Each row comes from the steps of one path. Every step used is in the known rows, and no mark comes twice. Write the path behind each row, first mark first.
Known rows
degepe/kapep/tika/bamel: [ -2.5  10.8  -3.2 -25.5  28.5   6.2  19.1  16.8  -2.9  -2.5 -14.7  -8.0
 -20.8  11.3  19.1  19.5  21.9  -3.9  -6.4 -30.5 -12.6  -2.8  18.5   7.5
  -6.0 -16.3  10.0]
dipi/pazi: [  0.3  11.2  -5.1   9.7  10.2  -1.1 -13.7  14.9 -23.1  -3.6   4.6 -21.0
  -2.9 -12.4  28.2   8.0 -12.6 -12.5  -5.9   2.1   6.6  -4.5   4.7  -1.9
  -9.6  -1.3  -1.8]
lekozu/degepe/kapep/tika: [ -3.2   4.4  -2.1  -7.5 -23.0  -1.3  18.7   9.5 -10.7  17.0 -24.0   7.3
   2.2  -7.1  36.8  29.2  -8.5   9.5   2.8 -19.0  -8.1   7.2  14.9   6.5
 -12.8 -15.8  31.2]
seki/dipi: [  9.0  23.0  15.4   6.4  17.7  -8.6  16.5  -3.0  -0.9 -11.2   1.9   3.6
  11.1 -14.2  11.0 -19.8 -20.8  -0.7   9.4  -1.2  12.6   3.0  -3.3  -1.3
  -2.5 -11.2  14.7]
kapep/zome: [ -8.2   1.7 -15.9 -24.0   9.9  -2.2   5.3   2.0  -0.3   1.2  12.2  18.5
 -16.6   7.9  -7.3   8.8 -14.1   6.1  -7.3  12.1  -5.9  12.3   9.1  10.9
   6.6  -9.8 -12.2]
gidim/zome: [  9.6   6.6  -7.5  -8.0   0.9 -11.9   2.3  -6.3  -5.0   4.7   2.5  -1.5
  -8.1 -12.1  13.8   3.5  -6.8  10.6  -6.1  13.6  -5.6  13.1  10.2 -26.1
  14.5  12.1   5.9]
lekozu/degepe/kapep: [ -2.0  12.5   4.4   3.1 -39.7  -7.3   9.9   1.4  -6.8   0.9  -9.7   5.0
  19.4  -5.6  44.5  15.2  -7.5  14.0   2.4 -24.2  -2.2   4.4   6.3  23.3
  -7.9  -1.2  22.4]
pebe/tika/gidim/degepe/lekozu: [  8.1  19.1 -10.6 -13.2  -5.6  16.5  -6.7  23.8 -18.5  35.1 -23.9  19.9
   5.5 -10.1  -9.1  17.8   5.8 -16.1  48.4 -41.0  -7.0  14.7 -17.2 -22.5
  -1.1 -15.1  16.9]
gidim/degepe/kapep/zome: [ -4.4  10.7 -28.8 -23.3  -7.7   3.6  21.4  17.1  -3.0  -8.3   3.6  13.9
 -13.2  -6.4  18.3   8.6  -5.1  21.5  11.6 -15.2  -8.4  30.6 -14.6  15.3
  -1.3 -24.8   0.5]
pazi/dipi: [  0.3  12.1  21.6   2.4  24.3 -15.4  10.8  -8.3 -16.7 -15.2  -1.6   0.7
   7.0   2.7  -8.4 -19.6   5.2  -4.0  12.1 -19.9  12.2 -15.9  -4.1 -10.5
   2.7 -18.5  24.0]
pazi/dipi/seki: [ -8.4  11.4  23.2 -12.6  25.2  -5.6   7.5 -14.6 -31.0 -30.8   5.7  -3.2
  20.9   5.4  20.0  -8.4 -13.4 -13.1  10.0 -23.9  13.2   2.3  -6.8 -20.9
  -5.8 -13.1  27.9]
kapep/zome/gidim/degepe: [ -3.7  11.7 -28.2 -35.7  -5.9   5.3   4.1   9.6 -10.0  18.9  13.4  14.4
   8.9 -21.6 -26.9  13.7   1.4   6.4   5.0  -9.7  15.0  36.7 -11.7  32.4
  -5.4 -21.0   2.5]
zome/gidim/dipi: [ -2.3  23.5  17.0 -15.1  -3.5 -21.2  -2.7 -22.5 -16.6  12.8 -15.8 -16.7
  17.3 -38.7 -20.1  -2.6  14.6 -18.3   2.4 -20.6  30.3  -2.8 -11.1  19.4
   9.4 -12.0  27.3]
pebe/tika/bamel: [ 13.4  19.8 -14.7  -9.5  41.5  14.6   3.8  16.9  -2.7   1.7 -13.9 -20.7
  -4.0  22.1   7.2   8.2  17.8 -23.2   4.8 -33.0  11.6  -7.4  20.8  -2.0
   3.5  -6.8   9.8]
lekozu/degepe/kapep/tika/gidim: [-10.7  16.1   0.7  -9.9 -26.3  -1.7   9.8   3.4 -21.2  35.3 -21.0  21.1
  10.5  -6.2  26.0  37.4  -1.8   2.4  10.3 -31.1  -6.8  -0.9  11.3   7.3
 -17.7 -19.8  30.9]
lekozu/degepe/kapep/zome/gidim: [-13.8  21.5  -2.0 -28.0 -39.5  -9.6   3.4  -4.6 -15.9  11.6   1.2  19.1
  23.9 -16.7  20.1  26.1  -4.9  10.1  -7.3 -25.1   6.8  21.3  11.5  53.4
 -12.2  -5.5  18.2]
zome/gidim: [ -7.6  10.1   9.1 -16.9 -12.1  -1.1 -13.8  -9.6 -10.8  13.8   2.8  -2.1
  24.5 -25.4 -24.5   6.0  18.7 -11.2  -4.4 -15.1  19.4   9.9  -2.5  29.1
 -13.6   4.6   8.4]
tika/kapep/zome/gidim/degepe/lekozu: [-22.7  15.3 -13.2 -33.6 -12.2  29.2  23.0  26.5  -6.3   9.2   7.2  29.6
  19.7 -21.6  -5.9  16.8  -2.2   7.2   6.6 -33.9 -30.2  14.2 -18.0  27.6
   4.1   2.8  22.3]
zome/kapep: [-10.4  10.4  -3.2   7.0   8.5  13.9   7.9   9.1  29.9 -12.5  -3.0   2.4
   9.5   4.7  -5.6 -11.3  -2.7  19.1 -15.9 -11.7   5.0  -1.2  13.5   9.4
   9.8  36.2  11.4]
kapep/zome/gidim: [-14.6  10.8  -8.2 -38.3   0.1  -3.0  -7.1  -7.0  -9.7  13.4  13.7  16.6
   5.0 -14.0 -29.9  14.2   4.2  -4.4 -12.5  -1.2  11.2  21.6   5.9  36.5
  -5.9  -5.2  -4.6]
bamel/tika/pebe: [  6.5   6.4   1.4  -3.3  19.3  21.5   8.6   9.7  16.0  10.7   2.9   1.6
 -11.4  14.3  23.6  -5.6  19.1   4.1  14.6 -19.1   9.1  -7.4  -3.5 -28.2
 -13.5   4.1  14.3]
bamel/tika/kapep/zome/gidim/degepe/lekozu: [ -9.2   6.6 -27.6 -34.9  -2.5  32.8  36.3  34.9  15.3  17.0  -2.3  27.5
  -2.3 -22.1   9.1  -6.2   1.7  -0.9  30.8 -48.2 -31.4   5.5 -13.5  13.3
  -0.6  -0.7  39.6]
gidim/tika: [  2.9  -0.5 -23.5 -16.2   7.2   3.9  -4.1  22.1  -1.7  13.4 -13.0  -0.9
   0.2 -10.0  11.3 -14.0   9.5   1.9 -10.3   3.5   2.9   3.3  10.4 -18.5
  -4.6   2.7  10.5]
bamel/tika/kapep/zome/gidim/dipi/seki: [-27.0  19.5 -15.4 -40.4  23.4  17.5  35.3  -6.3  -4.4  -4.4  -5.1   1.3
   1.9 -18.4  33.7  -6.9 -12.7 -25.5   6.2 -40.2  -2.6 -10.5  -0.6   5.7
   0.5  -6.5  53.3]
tika/gidim/degepe/kapep: [ -9.9  24.3 -10.4  -6.8 -20.6   3.4   4.0   5.5 -17.5  18.1  -1.9  17.5
  12.9 -11.4   8.3  11.9  14.7   6.7  25.5 -39.1  -2.5   9.1 -25.6   6.4
 -12.2 -21.0   9.0]
kapep/tika: [ -1.3 -10.5  -8.6 -13.3  20.5   7.0  11.2  10.6  -3.9  20.0 -17.0   2.2
 -22.9  -1.3  -9.7  17.4  -0.7  -5.8   2.1   6.8  -6.4   3.3  10.0 -19.9
  -5.7 -18.1  10.8]
gidim/dipi/pazi: [  5.6  24.6   4.5  10.7  18.1 -23.0   0.0  -1.0 -27.7  -4.1 -15.9 -35.3
  -9.6 -25.0  31.4  -0.9 -17.2 -19.8   1.8  -4.5  18.2 -17.8  -6.4 -13.0
  16.2 -19.4  17.7]

Which path is each row?
[  3.8  22.1 -15.6 -33.9   6.2  13.3  15.4  22.2 -12.2  18.2 -10.1 -12.4
  11.6 -21.6  -4.6  21.8  36.2  -2.4   8.6 -51.1  12.7  23.0  -7.9  31.1
 -16.7 -24.8  24.4]
zome/gidim/degepe/kapep/tika/bamel
[-20.9  13.8 -10.9   1.2  26.0  31.2  15.7   9.7  -8.2  -5.9 -20.9  -4.9
   2.9   4.4  17.5   8.2   1.6 -19.7   1.2 -25.9 -10.9 -21.7  12.8 -15.0
  -7.1   6.7  31.4]
pebe/tika/kapep
[-32.0   9.1 -17.6 -13.7  16.3  22.0  27.4   8.2  -0.2  -9.8  11.6  20.2
  -1.6  10.4  11.4  10.3 -13.8   5.5 -17.0  -7.6 -27.4 -14.3   7.4  10.6
   4.7   2.6  12.2]
tika/kapep/zome
[ -3.8  20.7  -5.0 -17.0 -26.4  -9.9  12.2  -0.7 -25.7  38.8 -19.2  19.0
   6.0 -15.4  36.7  40.7  -6.9  11.0   5.3 -22.3 -11.9   9.5  18.0 -11.3
  -7.7 -11.2  35.5]
lekozu/degepe/kapep/tika/gidim/zome
[ -8.5  20.6  -5.5  -7.6  13.7   9.3 -14.3  -3.9 -21.6  26.8 -17.9   8.4
   2.9   1.7 -11.8  16.1  10.7 -28.0  18.7 -24.9  10.5  -6.9   7.8 -14.0
 -11.6  -9.6  11.2]
pebe/tika/gidim
[  1.2   1.0 -21.8 -15.0   1.1  11.2  25.6  24.1  -7.6   7.0 -21.0   0.4
 -16.8 -14.6  16.9  15.2   4.8  13.0  19.3 -20.1  -8.7  23.2 -13.3 -10.2
 -11.4 -30.8  19.0]
gidim/degepe/kapep/tika
[ -1.4   7.6 -15.8 -12.7  25.3   6.7  18.4  10.5  17.7   9.3 -14.3   2.1
 -17.9  -9.3   0.9   7.5 -10.3  22.8 -19.9   8.0  -6.8  14.4  29.7 -33.6
  18.5  30.0  24.3]
gidim/zome/kapep/tika
[-21.6  11.2   5.9 -23.5   2.7   0.4   3.8  -2.5 -20.1  21.9 -18.3  19.5
 -16.1  -6.1   2.3  27.1  16.2  -8.3   6.3 -23.4 -14.5  -3.1   6.2  -4.3
 -18.6 -17.6  12.1]
degepe/kapep/tika/gidim
[-24.2  23.9   1.0 -19.1  29.8  11.3  15.5  -4.1  -2.4  12.3 -23.1   4.2
   4.8  -4.9   1.3  15.2 -14.8  -7.0  -3.3 -27.6  10.4  -2.1   9.1 -23.9
  10.4   5.9  38.8]
zome/kapep/tika/gidim/dipi/seki
[ 10.8   3.0 -15.3 -18.5  43.1  12.4  18.9  23.6   0.9  17.7 -10.4 -10.9
 -17.4  18.6  -3.3  19.5  13.8  -9.5  -3.6 -16.3  -4.3  -6.2  18.9  -7.4
   3.5 -21.8   8.6]
kapep/tika/bamel
[-28.2  19.2 -28.1 -25.3   1.4  28.2  26.0  14.8  -8.0   6.5  13.0  16.3
  21.2 -16.3  -6.1  14.2   0.3   5.7  -7.2 -26.7  -8.5   6.7 -11.5  29.6
  -5.8  -7.1  23.7]
tika/kapep/zome/gidim/degepe
[  9.5  32.8  11.0  16.0  25.9  -8.6   4.2   9.6 -21.6 -14.4   6.0 -16.3
   9.2 -25.1  36.5 -11.4 -32.5 -11.8   4.2  -0.3  18.4  -0.4   0.2  -3.5
 -10.9 -12.7  12.9]
seki/dipi/pazi
[-23.0  17.4 -13.3 -54.7  -5.5  -4.6  -6.2   5.1 -14.4   3.7  -3.4  15.7
  -1.3 -25.6   3.1   4.9  19.6   2.1 -21.2 -14.2   2.2  25.7  14.4  34.1
 -15.8   1.4   5.4]
degepe/kapep/zome/gidim/tika
[ -8.2  33.7 -12.6  -9.3  20.9   9.5  -6.6  -1.7  -4.5  21.9 -18.8  10.0
   2.9  -4.6  -4.4  10.5   3.7  -4.7   1.5 -22.9   9.6   2.8  24.8 -28.2
   7.8  26.4  23.7]
pebe/tika/gidim/zome/kapep
[-11.0  31.0  -5.4  -4.9   1.7  -0.7  -2.5  -4.9   4.6  19.8   3.3  19.5
  12.8  -7.2  -7.1   4.9   0.8  17.0 -10.1 -14.9   0.5   0.8  14.2 -14.4
  14.9  33.5  14.0]
tika/gidim/zome/kapep
[-26.9  14.1 -24.1 -16.8  33.5  29.5  20.5  11.0  -8.4  -5.9 -10.1   9.8
 -10.3  11.5  12.3  15.6  -9.6 -15.4  -5.5 -15.7 -15.2 -11.1  19.4  -6.2
  -1.6  -1.9  22.0]
pebe/tika/kapep/zome
[ -5.9  18.9  -4.4 -20.2 -26.5   3.5   0.8   4.5 -13.1   5.6  -3.8  -2.7
  24.6 -38.1  -2.9   6.8  24.6   4.5  11.8 -37.4  16.4  27.8 -22.2  34.7
 -19.3  -9.6  17.4]
zome/gidim/degepe/kapep
[-32.7  21.8 -17.1 -29.7  24.4  28.8  10.9   3.2 -16.6   5.1  -9.0   8.6
   6.7  -7.4  -7.1  19.3   4.4 -23.8  -9.0 -27.0  -1.9  -4.0  17.9  15.3
 -12.0   2.1  27.6]
pebe/tika/kapep/zome/gidim
[-26.6  28.1  -1.4 -54.7   1.3   7.1 -11.1   5.9 -17.6   6.5   6.3  18.3
   6.1 -13.4  10.5  17.0  31.7  12.5 -26.0 -16.9  10.3  25.2   8.5  19.3
 -23.3   7.3   2.0]
degepe/kapep/zome/gidim/tika/pebe
[ -9.7  21.4   2.3 -29.2  -4.0  20.8   4.1  12.2 -19.6  22.8  -6.1  -0.4
  15.4 -26.3  -1.4  32.8  35.7   9.8   7.3 -34.7  20.0  32.3 -20.9   5.1
 -31.3 -16.1  21.8]
zome/gidim/degepe/kapep/tika/pebe
[ -7.0  26.3   7.2 -10.2 -20.6 -17.9  19.4  -6.6 -27.1  35.0 -36.0   8.6
   5.8 -16.3  31.0  31.0  -5.9  -4.0  15.2 -35.5   1.1 -10.7   3.5  -0.8
   0.0 -33.8  45.6]
lekozu/degepe/kapep/tika/gidim/dipi
[-24.2  17.2 -13.5 -26.6   1.1  22.2   0.6  15.9 -12.5  17.1  -9.4  -0.6
  33.7 -32.1  -0.7  -4.4  27.6  -9.5 -22.2 -26.1   4.2  -7.4   6.1  13.2
 -17.8  17.6  36.1]
zome/gidim/tika/kapep
[ -1.2  13.5 -15.6  -8.7  47.9  25.2  25.3  31.4  31.7   3.2 -12.0  -7.3
  -6.0  20.9  -9.7   6.2  10.0  10.4 -19.4 -26.3   1.6  -6.9  29.4   3.0
  12.1  16.7  18.9]
zome/kapep/tika/bamel
[  8.6  17.8 -21.7 -15.8  43.2  10.4  24.8  22.0  22.3   7.5  -9.1  -8.7
 -13.1   6.2   5.8   8.3   3.0  21.0 -24.5 -10.9  -4.5   6.6  36.3 -23.0
  26.4  27.3  23.1]
gidim/zome/kapep/tika/bamel
[ -2.8  20.8 -32.8 -55.9  23.4   4.2  -4.5  23.2  -7.3  22.3   8.4   5.5
   8.4  -6.8 -16.2   4.1  23.5  -5.6 -23.6 -16.6  15.1  16.5  21.4  33.1
  -2.0  -5.7   2.1]
kapep/zome/gidim/tika/bamel
[-11.9  28.9 -29.6 -27.9   7.6  11.8   2.6  10.5 -24.9  20.1 -14.2  22.1
  -9.0  -2.3   2.4  22.9   5.6 -10.7  27.2 -36.4   3.5  18.9  -4.2  -1.6
 -12.2 -29.7  10.5]
pebe/tika/gidim/degepe/kapep/zome
[-14.3  16.4   0.9 -29.3   3.5  -7.8   5.8  -6.7 -23.5  25.7 -16.8  17.5
 -21.8 -15.0  12.2  29.0  11.0   0.4   1.4 -13.8 -18.9   7.5  13.6 -21.8
  -8.0  -8.7  16.2]
degepe/kapep/tika/gidim/zome
[-33.7  37.0  -7.1 -19.0  20.1   4.7  14.3   0.8 -30.5  -1.7   2.4  -9.2
  10.2 -29.7  16.7  14.7 -10.8 -18.9 -20.4 -22.0   1.1 -20.5   1.2  24.7
   5.0  -8.2  31.7]
tika/kapep/zome/gidim/dipi/pazi
[-24.4   8.1 -24.1 -29.4  16.3  25.8  28.9   9.5  12.1   9.4   4.2  16.3
  -4.3 -10.6   6.4  -8.4   6.9 -11.2   2.2 -32.7 -12.6 -14.7   9.0  21.0
  -9.9   3.0  35.0]
bamel/tika/kapep/zome/gidim
[-11.6  21.3 -18.0 -40.0 -33.9  -6.2   1.0  12.4 -17.1  21.1  -8.7  17.6
  23.2 -24.4  28.0  16.9   2.3  12.3 -14.9 -22.4   8.6  23.9  19.3  40.0
 -15.0  -2.9  25.6]
lekozu/degepe/kapep/zome/gidim/tika
[ -1.2  22.1  -3.4 -11.3  -5.7 -12.1  -8.2 -13.7 -19.7  30.7   5.6  18.1
   5.6 -10.7  -1.3  14.6   3.5   1.2   3.6  -4.6  -4.5   1.9   3.1 -22.2
   7.4   4.3   5.5]
tika/gidim/zome
[ -0.4   4.6 -25.8 -13.5  10.1  14.2  12.9  19.9 -17.7  49.1 -15.1  16.0
  -6.8  -7.9 -17.9  27.8   6.0  -2.6  26.3 -16.7  -1.8   8.6 -13.5 -25.1
 -10.9 -38.4  17.0]
kapep/tika/gidim/degepe
[ -4.3  18.0  -3.3 -12.6  32.6  18.1  14.2  11.2  15.3  12.0  -5.6   4.2
 -10.2   3.2   8.9  20.0   2.7  33.5 -24.7   5.5   2.3  16.1  22.4 -48.5
  11.1  36.1  20.8]
gidim/zome/kapep/tika/pebe
